What can hang from each mark
j_79: j_200
j_531: j_200 j_372 j_682
j_854: j_682
j_107: j_682
j_200: j_937
j_161: j_107 j_582
j_712: j_682
j_372: j_107 j_854 j_937
j_682: j_531 j_854 j_937

Known rows, with every way that one mark hangs from another
j_107(j_682(j_531(j_200 j_372) j_854 j_937)): [  8  -4  -2   2   0  -5   3  -1  -1   4  -6  -3  10   3   1  -1  -2  -6
   3   2  22   2  -1  -9 -14   0   5  -2  -5   3 -13   4   1   5 -12  -5
   0   7   2  -3   5  -4  -1  -3   3  14 -16  -8   2  -5  28   0  -7   5
 -10  -4  -5  -1   3  -1   8   2]
j_531(j_200 j_372 j_682(j_854)): [ 34  -2 -22  -4   2 -14  -2  -2   8   6 -10  -8   9  -6   2   1   5  -4
   9   1  18   5   6 -13 -10  -7  -2   4 -14  23  -6  -7   0   3  -9  -2
   8  17  -7  -3   3 -21   9  -5  -1   2   3  -8  -4  19  24  -6   4   9
   2   8  -4   4   3   8   1   6]
j_682(j_531(j_372(j_107)) j_854 j_937): [ 12 -10  -4   6  -8  -1   1   4   5   7  -3  -9  24   6  -3   0 -17 -12
   6   1  24  -5  -2   5  -8  -1   7  -5   7  14 -12   4   4   4  -2  -3
  -2  12   4  -3   2   0   1 -10   6  17 -23  -9   6  -1  35  -3 -15   2
 -19  -4  -1  -7  -2  -2  20   9]
j_712(j_682): [ -3  -1  -2   1  -1  -5  -1  -4  -7  -1   3  -3   1  -4  -2   5  -2   0
  11  -3  -1   0   0   5   0   0   7   0  -1 -14   3   0   1   4  -2  -3
   1  -3  -4  -1  -2  11  -6   2   9   1   1   3   2   6  -4   5  -2   2
  12  -1  -3  -2  10   0  -6  -4]
j_161(j_107(j_682(j_937)) j_582): [  9  -3   9  14   8   7   7  -1  -9  -3   2  -1   1   3  -2  -6   1  -3
   7   0  13   6   4   8   8   6   4  -3   5  -8  -8  13   0   5 -12   1
  -1  -4  -2  -3   7   8  -3   3   1  -2  -2   0  -3 -12   0  -7 -23   1
  13   3   1  -3  -2  -3   3  -4]
j_682(j_531(j_200 j_372(j_107)) j_854 j_937): [ 16  -6  -9   2  -5  -8   1   4   9  10  -7  -7  27   5  -4   0  -9 -12
  13   2  23  -4   0  -1  -9   0   4  -6   3  20 -15   2   4   4  -2  -2
   1  16   3  -4   4  -4   0  -7   9  17 -21 -10   5   3  35  -2 -10   5
 -16  -3  -3  -8   0   1  20   9]
j_372(j_107(j_682) j_937): [ 18  -4   5   3  -3  -7   0  11  -4   2   1  -3   7   1   2  -4  -7   6
 -12   8   3  12   3  -1  -4   3  -2  -3   7  -6  -3  18   1   4   2   2
  -2  -7  -3   0  -3   6 -17   8  -3   0  12  -1  -3 -19 -13 -18  -5  -1
   7  -4   7  -6  -4   2   1   4]
j_712(j_682(j_531(j_200) j_854 j_937)): [  1   0  -6   0  -3  -7   0  -2   0   4  -2  -3  15   1  -3   6  -8  -7
  18  -2  15  -7  -3   5  -5   2  10  -4   1   1  -7  -1   4   6   0  -4
   0   8  -1  -2   1  11  -7  -5  15  16 -15  -2   5   7  18   7  -9   5
   3  -3  -6  -9  12  -1   7   1]
j_79(j_200): [ 3 -8 -4 -2 -3  4  0 -1  5 -2 -6  2  0 -2 -1  0  1  0  9  0  3 -1 -3 -3
  2  2 -1 -1  6 -2  0  0  1  2  3 -3 -5  1  3 -4 -1  2 -1  2 -3  6 -5 -1
 -7  3 -6  0 -6  4  1  4  0  0  0  4  3  3]
j_531(j_372(j_937) j_682): [ 32  -6 -13   1  -3  -5  -3   3   2   1  -4 -11   4  -9   2   1  -5   4
   2   1   6  13   6  -6 -11  -9  -1   5  -6  10   1   2  -1   2  -2  -2
   5   9  -7   0  -4  -6   5  -4  -4  -4  14  -6  -5  11   7 -14   0   3
   4   3   5   4   0   6   2   9]
j_712(j_682(j_531(j_200 j_372) j_854 j_937)): [  6  -4  -9   1  -3  -8  -1  -3  -1   4  -2  -7  17  -1  -4   5  -8  -8
  20  -2  16  -4  -2   3  -7   0  10  -3  -2   0  -7  -1   3   6  -4  -6
   2   9  -2  -3   2   9  -3  -4  15  15 -15  -4   6  10  21   7  -9   6
   1  -3  -6  -7  10   1   6   2]
j_161(j_107(j_682(j_531 j_854 j_937))): [  7  -1   3   9   4   8   5  -1  -3  -3   2  -2   7  10  -1  -3  -7  -2
  -2   3  18   1   2   4  -4   4   4  -3   2  -3 -11   9  -1   5  -9  -2
  -4   0   4  -3   5   4  -5   3   2   6 -10  -3   0  -9  13  -5 -12   4
   3  -1  -2  -2  -2  -4   5  -7]
j_854(j_682(j_531(j_372(j_107)) j_937)): [ 10  -2 -11   7  -5   5   3   1   5   1   2  -8  10   6  -2  -2  -3   0
  -1   2  16   3  -2   0  -4   2   3   1   4  17  -5   1   3   4  -7   0
  -2   6   0  -2  -1  -5  -3   0   1   5 -10  -8   3   1  11  -1  -1  -2
  -5  -5   1  -5   5  -5  15   6]
j_854(j_682): [  5   4  -9   3  -1   4   3  -2   3  -1   4  -2  -2   5   1  -1   5   4
 -10   0   9   2  -2  -2   1   3   0   3   0  11   0  -2   1   3  -7   1
  -2   0  -2   0  -1  -7   0   3  -2   0   0  -2   1   1  -7   0   7  -1
   4  -1  -1  -1   6  -3   2  -1]
j_372(j_107 j_854(j_682(j_937))): [  8   0   1   3 -10   2   3   7   2   1   2   0   9   7   3  -4  -7  -2
  -5   9  14   1   4  10   5   6  -4  -3   8   2   1  18   8   4   7   5
  -1   5   0  -4  -2   1  -9   3  -2   1  -1  -3   1 -11 -10 -15  -7  -3
  -5   0   3 -10   2  -4   6   2]
j_712(j_682(j_854)): [ 0 -2 -2  0 -1 -5  0 -5 -6  1  3 -2  5 -1 -1  6 -7 -4  8 -4 10 -4 -2  8
  0  0 10 -2 -3 -8  0  0  2  6 -3 -4 -1 -1 -4 -2 -1 10 -3  0 10  9 -6  2
  4  3  3  4 -8  4  8  0 -5 -4  9  1 -5 -5]
j_712(j_682(j_531 j_854)): [  2  -4  -4   1  -4  -4   1  -5  -5   2   2  -5  10   3   0   7 -10  -9
   9  -5  13  -6  -3   5  -7   1  13  -2  -1  -5  -3   1   3   5   0  -5
  -3   1  -1  -1  -2  10  -4  -5  15  14 -12   0   5   1  19   7 -11   4
   7  -1  -6  -7  13  -3   2  -2]
j_200(j_937): [ 8 -4  5  3  0  3 -3  2  0 -1 -4  1  1  1  0  7  0  9 12  0 -4  3  2  3
  4 -2  2 -4 -9 11 -2 -3 -1 -2  3  2  2  2  5  1  0 -2  0  6  2 -3  2  3
  0 -5 -1  7 -1 -2 -1  3 -3 -2 -1  5  1  0]
j_531(j_200 j_372(j_937) j_682(j_854)): [ 42  -2 -21  -5   1 -16  -3   3   9   6 -10  -9  13  -8   2   1   1   1
   7   4  17   9   5 -12 -12  -7  -3   3 -12  24  -6  -2   0   3  -4  -2
   7  17  -8  -2   1 -15   7  -6  -1   2   9  -8  -5  15  14 -12   3   9
   5   7  -1   2   0  11   3   7]
j_107(j_682(j_854)): [  3  -2   5   0   2  -1   3  -2  -5   1   0   2  -3   3   4   0  -2  -2
 -10   0  15   1  -1  -5  -7   0   5  -1  -4  -5  -6   5   0   5 -11  -4
  -2  -4   1  -2   2  -3  -2   2  -3   9  -8  -1   0 -11  11  -3  -5   3
  -3  -1  -4   1   2  -2  -2  -4]
j_107(j_682(j_531 j_854 j_937)): [  0  -2   5   4  -1   1   4   0  -1   2  -3  -1   5   6   3   0  -8  -6
  -4   1  21  -2  -2  -3 -11   1   7  -3   0   0 -12   4   1   4  -7  -4
  -4   2   4  -1   2   3  -5  -4   1  16 -17  -6   3 -11  24  -1 -12   4
 -11  -4  -4  -3   3  -4  10   1]
j_107(j_682(j_531 j_937)): [ -4  -1   6   4   0   2   3   0  -4   0  -3  -1   1   4   2  -1  -3  -1
  -1   1  11   3  -1  -6 -10   1   5  -1   2  -6  -9   5   0   2  -5  -4
  -2   1   5   1   1   4  -9   0   0   8 -10  -5   1 -10  17   0  -6   2
  -7  -6  -1  -2   5  -4   7   1]

Rows
[ 13  -9  -6   3  -6  -7   0  -2  -6   4   2 -11  16   1  -2   6 -13  -6
   9  -3  14   0  -1   6  -9   0  12  -2   0  -4  -2   6   4   6  -1  -6
  -1   2  -3  -3  -2  10  -5  -2  14  13  -8  -1   4   1  17   1 -12   4
   6  -2  -3  -7   9   0   3   1]
j_712(j_682(j_531(j_372(j_107 j_937)) j_854))
[ 15  -6   1   2  -2  -4   1   3  -2   5  -4  -2  10   8   3  -1  -2  -2
  -4   2  13   4   3  -2  -3   4   3  -4  -1   4  -8   8   2   3  -3   2
  -1  -1   3  -2   2  -7 -13   6   2   7  -4  -3  -1 -18  17  -5  -7   2
  -1   0  -2  -7   1   0   5   2]
j_372(j_107(j_682(j_531(j_200(j_937)) j_854)))
[  2   4  -8   6  -3   7   4   0   6   0   2  -4   5   8   0  -1  -1   0
  -2   2  15  -1  -4   0  -3   4   2   1   4  16  -6  -2   2   2  -3   0
  -4   5   2   0  -2  -2  -3  -3   2   6 -11  -7   4  -1   8   2   1  -2
  -3  -5  -1  -5   8  -5  15   4]
j_854(j_682(j_531 j_937))
[ 11  -3  -2   2 -10   1   4   6   1   2   2  -4  10  11   5  -2  -6  -4
  -8   7  15   1   4   7  -1   6  -2  -1   7   3   2  18   9   2   8   4
  -2   4   2  -6  -3  -1  -8   0   3   4  -3  -2   2 -16   3 -12  -8  -3
  -2   0   2 -11   6  -8   5   2]
j_372(j_107 j_854(j_682(j_531)))
[ 15 -10  -6   2  -4  -1   1  -2   2   6  -2 -10  17   5   1   3  -9 -12
   2  -3  21  -4  -2  -1 -14  -3   8   0  -3  12  -8   1   3   2  -4  -5
  -3   8   3  -4   1  -4  10 -10   9  16 -18  -4   5  -1  37   2 -10   3
 -11  -1  -4  -2   1  -3  11   4]
j_682(j_531(j_372) j_854)
[ 14  -3 -12   5  -4   3   4  -1   3   1   3 -10   7   7   1  -1   2   0
  -6   0  15   4  -1  -3  -7   2   3   4   0  15  -2   2   3   3  -7  -1
  -2   3   0  -3  -2 -10   0   1   3   3  -6  -5   2  -3  12   0   3  -2
   0  -2   0  -4   7  -5   8   3]
j_854(j_682(j_531(j_372(j_107))))
[ 12  -1  -8  -3  -1  -7   2   0   8   7  -6  -3  16   8   2   2  -1 -11
   3  -1  20  -7  -2  -5 -10   3   4  -3  -2  18 -11  -2   3   1   3  -1
  -2  10   4  -3   2  -5   3  -8  10  18 -16  -4   3  -3  32   4  -6   5
  -5   1  -7  -6   5  -2  11   2]
j_682(j_531(j_200) j_854)
[ 14  -6  -9   0  -2 -11  -1  -3  -4   4  -2  -8  17  -2  -2   6  -5  -6
  15  -3  14   0  -2   1 -11   0   9  -1  -4   0  -4   3   3   6  -3  -6
   1   6  -3  -3   1   8  -2  -3  17  13  -8  -1   4   6  17   4  -6   6
   8  -1  -6  -6  11   1   1   0]
j_712(j_682(j_531(j_200 j_372(j_937)) j_854))
[  2  -6  -5   4  -6  -4   0  -3  -4   3   1  -8  15  -1  -4   6 -14  -9
  18  -4  16  -3  -3   7  -8  -1  13  -3   1  -4  -5   1   3   6  -4  -7
   0   7  -1  -2   0  13  -2  -5  14  14 -16  -3   7   8  21   5 -12   4
  -2  -4  -5  -6   9  -1   7   2]
j_712(j_682(j_531(j_372) j_854 j_937))
[ 24 -11  -6   3  -7  -5   1   5   2   8  -1 -11  21   5   0   2 -13 -10
  -2   0  20   0  -1   1 -13  -1   6  -2   3  13  -8   9   4   3   0  -3
  -4   7   2  -4   0   0   3  -8   9  16 -11  -5   4  -7  29  -6 -12   2
  -9  -2  -1  -6  -2  -2  13   7]
j_682(j_531(j_372(j_107 j_937)) j_854)
[ 15  -5   7  12   8   4   8  -2  -9  -1   3  -1   2   6   0  -5   1  -6
   1  -1  19   5   3   8   7   6   6  -3   2  -5  -7  13   0   6 -13   0
  -2  -5  -4  -4   8   4   2   1   2   1  -3   1  -3 -15   6  -7 -25   3
  14   5  -1  -2  -1  -4   2  -6]
j_161(j_107(j_682(j_854)) j_582)
[ 38  -1 -20  -4   3 -16  -4   3   7   5 -11  -9   9 -11   1   0   7   5
  10   4   7  14   7 -14 -12  -7  -6   5 -11  17  -3  -1  -2   2  -2  -1
   9  16  -8  -1   0 -14   3  -3  -2  -6  16  -8  -7  16   6 -12   8   7
   8   6   1   3   2  10   1   9]
j_531(j_200 j_372(j_937) j_682)
[ 8  1 -3  0 -5  3  3  2  4  0 -3  0  6  7  5  3  2  0  3  5 12  0  2  1
 -3  3 -3  1 -3 11  0  9  7  0  8  3 -1 10  5 -4 -1 -2  2 -2  6  5 -4 -1
  2 -7  3 -1 -2 -1 -3  2 -5 -7 10 -5  3  0]
j_372(j_854(j_682(j_531(j_200(j_937)))))
[ 11  -7   5   1  -7  -4   3   7  -3   3  -5   0  10   8   6  -1  -2  -1
  -2   8  11   5   8   1  -4   5  -2  -3   0  -4  -3  20   7   2   8   4
   0   3   5  -6   0   0 -12   5   3   4  -1  -1  -1 -22   9 -10 -10   0
  -4   2  -1 -10   4  -4   0   2]
j_372(j_107(j_682(j_531(j_200(j_937)))) j_854)
[ -1   2   1   2   1  -3   3   1  -1   1  -6   1   3   3   2  -1   2  -1
   3   2  11   3   0 -10 -10   2   1  -1  -1  -1 -11   4   1   2  -5  -3
   0   4   3   0   3   0 -10   1   1   8  -9  -6   0  -7  18   1  -3   4
  -4  -4  -3  -2   7  -2   7   1]
j_107(j_682(j_531(j_200) j_937))
[ 22  -3 -11  -1  -5 -10   1   5   5   5  -5  -5  16  -2  -1  -4   7  -1
  10   8  10   7   6  -3  -3   0  -8   0  -3   8  -1  11   6   4  -4   1
   7  13  -4  -7   5 -12   1   4   2  -2   2  -6  -1   6   1  -9   5   2
  -3   2  -1  -4   1   3   0   4]
j_531(j_200 j_372(j_107 j_854(j_682(j_937))))
[ 31  -7  -9  -1   0 -17  -1   7   1   7  -7  -6  16  -5  -1  -4   4   2
   4   6   7  12   5 -10  -9  -1  -5  -1  -6   6  -5  12   1   5  -8  -1
   5   7  -6  -4   5  -9  -4   6   1   1   7  -4  -3  -1   1 -12   4   5
   4  -1   0  -2  -5   8  -1   3]
j_531(j_200 j_372(j_107(j_682(j_854)) j_937))
[ 1  0 -7 -1 -1 -8  0 -3 -4  1 -2 -4  7  0 -1  5  0 -4 15 -4  3  0 -1 -1
 -6  2  7  0 -3 -6 -1  0  3  3  1 -3  1  2 -2 -2  0  9 -8 -1 15  6 -4  1
  2  4 13  8 -3  4 12 -1 -5 -6 14 -1 -1 -1]
j_712(j_682(j_531(j_200)))
[ 25  -3 -12  -3   2 -14  -2   5   4   4  -7  -7  13  -9  -3  -2   8   5
  12   4   0  10   3 -10  -9  -4  -7   1  -8   9  -3   5   1   2  -4  -2
   6  11  -5  -3   4  -6   5   1   3  -3   9  -3  -3  10  -2  -5   9   5
   4   0  -1   2  -2   8  -2   4]
j_531(j_200 j_372(j_937))
[ 30  -2 -17  -2  -4 -12  -2   5   8   6 -11  -6  15  -6   1  -2   0  -2
  14   8  13   9  11  -5  -5  -4  -8   1  -4  13  -4   6   4   3   2   1
  11  21  -5  -5   1 -13  -3  -2  -3  -4   7 -10  -5  12  12 -16  -1   5
  -3   6   2  -3   1   6   4  11]
j_531(j_200 j_372(j_107 j_854) j_682(j_937))
[  2  -2   0   3  -5   3   2   2   7   5  -2  -3  17   8  -1   2 -16 -12
   6   0  23 -10  -5   5  -6   2   8  -6   7  15 -13   0   3   2   4  -2
  -5   9   7   0   0   6   1 -12   7  20 -23  -7   6  -2  30   1 -15   2
 -16  -4  -3  -7   1  -4  21   5]
j_682(j_531 j_854 j_937)
[  9  -7   2   3  -2  -2   3   2  -6   1  -3  -6   3   2   4   0  -2  -1
  -3   2  10   9   2  -9 -17  -1   3   2  -4 -10  -4  13   2   2  -4  -4
  -1   1   2  -2   0   3  -3  -1   2   6  -4  -3   0 -13  16  -5  -6   2
  -4  -3  -2   0   5  -3   0   0]
j_107(j_682(j_531(j_372(j_854 j_937))))
[ 15  -7   6  12   7   6   8  -2  -8   0   2  -4   5   9   1  -4  -1  -8
   2  -3  21   5   3   6   3   6   8  -3   3  -3  -9  14   1   5 -10   0
  -4  -3  -1  -4   7   4   1  -2   6   5  -7   0  -2 -16  17  -5 -27   3
  13   4  -2  -4   2  -6   6  -5]
j_161(j_107(j_682(j_531 j_854)) j_582)
[ 44  -8 -19  -1   0 -13  -4   1   7   8 -11  -8  15  -2   1   3   4   2
  14   2  16   9  10  -7  -4  -6  -1   0 -16  30  -7  -4   0   3  -6   2
  10  17  -4  -4   2 -25   2   3  -1  -2   7  -7  -5  10  22  -7   1   6
   1  10  -3  -2   0  12   4   9]
j_531(j_200(j_937) j_372(j_107) j_682(j_854))
[  6  -2  -8  -1  -1  -9   1  -5  -2   4  -1  -4  12   2  -1   7  -4  -8
  13  -4  13  -5  -1   2  -7   2  10  -2  -3   0  -4  -1   3   5  -1  -4
  -1   4  -2  -3   1   7  -5  -4  16  14 -10   0   4   3  18   7  -7   6
   9   0  -8  -7  14  -1   0  -2]
j_712(j_682(j_531(j_200) j_854))
